(in the rows, 128 means zero)
Known rows, with every way that one mark hangs from another
J_717{J_562{J_684} J_935{J_932{J_609 J_642}}}: [124 113 123 113 124 119  93 133 151 145 125 122 123 226 134 114 168 154
 118 119 127 115 104 100]
J_642{J_932}: [ 82 177 125  97 105 114 128 115 145 146 130 111 125  85 125 107 143 153
  98 130 134 108 178 127]
J_562{J_684{J_935{J_932{J_368 J_642}}} J_717}: [112 151 121 114 102 179 151 110 156 130 143 110 120  50 127 113 145 126
 141 104 125 102 122  65]
J_717{J_562{J_684} J_935{J_932{J_642}}}: [123 123 121 112 125 124  88 134 151 145 138 125 122 190 136 118 168 156
 121 118 121 114 110 104]
J_932{J_609 J_642}: [ 77 135 124  97  94 100 136 120 153 135 142 120 127 183 115 103 146 118
 117  97 146 127 147 124]
J_717{J_562{J_684} J_935{J_932{J_368}}}: [129 111 126 114 123 134  93 133 148 142 126 123 120 188 134 117 168 166
 120 116 123 107  89  97]
J_562{J_684{J_935}}: [ 94 158 119 101  96 139 134 131 152 155 117 124 118  84 131 125 141 147
 134 117 125  86 169  75]
J_609{J_932{J_368 J_935}}: [112 124 129  88  89 127 123 127 155 142 119 133 126 123 115 135 144 109
  96 136 156 104 118 102]
J_717{J_562}: [ 84 138 127 107 115 111 101 118 120 135 114 131 128 177 112 107 147 161
 124 109 143 122 164 141]
J_609{J_932{J_368 J_642 J_935{J_717}}}: [123 121 125  87  90 130 134 128 163 150 160 134 126 113 116 137 128  88
  97 124 154 118 103 107]
J_684{J_935}: [ 84 178 125  98  93 109 141 130 163 164 114 132 129 101 136 113 142 121
 143 115 136  84 181 119]
J_717{J_562 J_935{J_932}}: [111 137 127 112 125 104  89 129 150 142 115 131 127 217 138 107 171 154
 126 127 135 115 128 132]
J_932{J_935{J_717}}: [ 98 179 119  95  90 113 140 122 153 138 125 134 122  79 117 120 126 116
 128 154 143 120 176 116]
J_562{J_684 J_717{J_935{J_932{J_368 J_642}}}}: [114 135 117 117 107 178 127 111 159 107 146 112 115 102 132 112 150 135
 134 124 128 127  97  65]
J_935{J_717{J_562{J_684}} J_932}: [121 146 120 114 123 137 123 122 144 158 141 118 119 140 125 111 147 167
 126 111 139 126 162 113]
J_642{J_932{J_368 J_935}}: [109 164 130  92  93 121 140 117 150 143 138 111 126  35 113 116 140 133
  89 135 126  98 126 114]
J_684{J_562{J_717} J_935{J_932}}: [107 209 133 111 103 109 150 120 151 127 108 119 118  79 129 104 148 112
 151 127 131  92 211 147]
J_932{J_368 J_609 J_935{J_717{J_562{J_684}}}}: [127 111 129 101  92 124 147 121 144 135 119 119 124 148  99 115 122 121
 115 128 141 122  90  93]
J_717{J_562 J_935}: [ 97 135 124 109 119 104  88 128 140 132 112 138 125 227 133 112 148 149
 130 136 138 122 130 134]
J_932{J_935}: [ 90 176 123  93  88 106 129 123 150 132 113 133 125  77 114 122 147 121
 121 148 139 107 172 116]

Rows
[114 152 130  95  96 117 155 115 154 145 130 105 126  89 110 109 125 125
  91 141 135 111 122 108]
J_642{J_932{J_368 J_609 J_935{J_717}}}
[122 143 123 104 103 134 151 122 168 157 191 116 123  88 125 107 147 128
 121  83 138 128 121 122]
J_935{J_717 J_932{J_368 J_642}}
[121 128 125 105 103 126 157 120 169 156 174 110 125 140 122 102 147 127
 118  84 144 131 112 118]
J_935{J_717 J_932{J_368 J_609 J_642}}
[ 90 158 123 116 109 140 129 104 160 106 115 118 124 165 135  97 153 124
 141 140 150 134 132 106]
J_562{J_717{J_935{J_932{J_609}}}}
[120 126 123 114 126 126  88 134 147 142 116 126 120 198 137 117 169 168
 124 130 126 110 119 101]
J_717{J_562{J_684} J_935{J_932}}
[102 147 122 104 106 102 118 130 178 143 131 124 126 193 143 107 170 126
 125 126 138 115 128 114]
J_717{J_935{J_932{J_609 J_642}}}
[114 134 126 110 124 104  91 131 154 146 137 130 128 208 137 110 170 142
 123 117 132 118 117 134]
J_717{J_562 J_935{J_932{J_642}}}
[ 95 141 133  98 100 118 141 113 148 142 127 101 127 122 116 103 141 148
  89 115 136 109 124 113]
J_642{J_932{J_368 J_609}}
[ 98 145 124 114 105 144 134 105 162 108 137 116 125 153 131  97 152 116
 138 123 146 134 103 104]
J_562{J_717{J_935{J_932{J_368 J_609 J_642}}}}
[100 142 117 109 114 134 122 120 130 142 136 128 121 152 118 113 115 160
 132 122 143 135 168 116]
J_935{J_717{J_562{J_684}}}
[121 121 126  92  80 113 164 123 163 139 166 120 128 113 102 115 122  86
 112 109 138 129  81 106]
J_932{J_368 J_609 J_642 J_935{J_717}}
[ 95 102 131  96  86 116 146 120 155 133 162 115 128 160 107 105 143 117
 109  73 140 125  86 114]
J_932{J_368 J_609 J_642}
[127 194 133 105  99 100 160 135 160 154 130 123 116  77 130 108 134 117
 143 114 127  91 195 149]
J_684{J_562 J_935{J_717 J_932{J_368}}}
[114 125 127 108 114 134 114 127 135 155 135 123 124 131 116 120 151 155
 123  90 123  99 127 105]
J_717{J_562{J_684{J_935{J_932{J_368 J_642}}}}}
[106 157 132 102  96 112 152 128 174 171 116 119 129 117 133 107 162 123
 134  95 134  77 140 108]
J_684{J_935{J_932{J_368 J_609}}}
[119 112 132 113 121 108  97 127 153 139 113 124 128 240 130 105 169 150
 121 116 137 115  91 123]
J_717{J_562 J_935{J_932{J_368 J_609}}}
[104 109 127  91  94 131 121 127 155 145 157 129 128 146 120 130 144 111
  95  98 154 116 106 114]
J_609{J_932{J_368 J_642}}
[108 151 132  93  94 114 146 115 152 143 122 104 128  86 111 109 139 130
  86 136 132 101 120 108]
J_642{J_932{J_368 J_609 J_935}}
[130 128 126 109 116 132 136 121 151 159 185 117 125 124 119 107 146 139
 120  79 137 132 110 134]
J_935{J_717{J_562} J_932{J_368 J_642}}
[111 128 129 113 125  99  94 128 151 142 103 126 129 252 135 106 170 152
 125 129 139 117 122 128]
J_717{J_562 J_935{J_932{J_609}}}
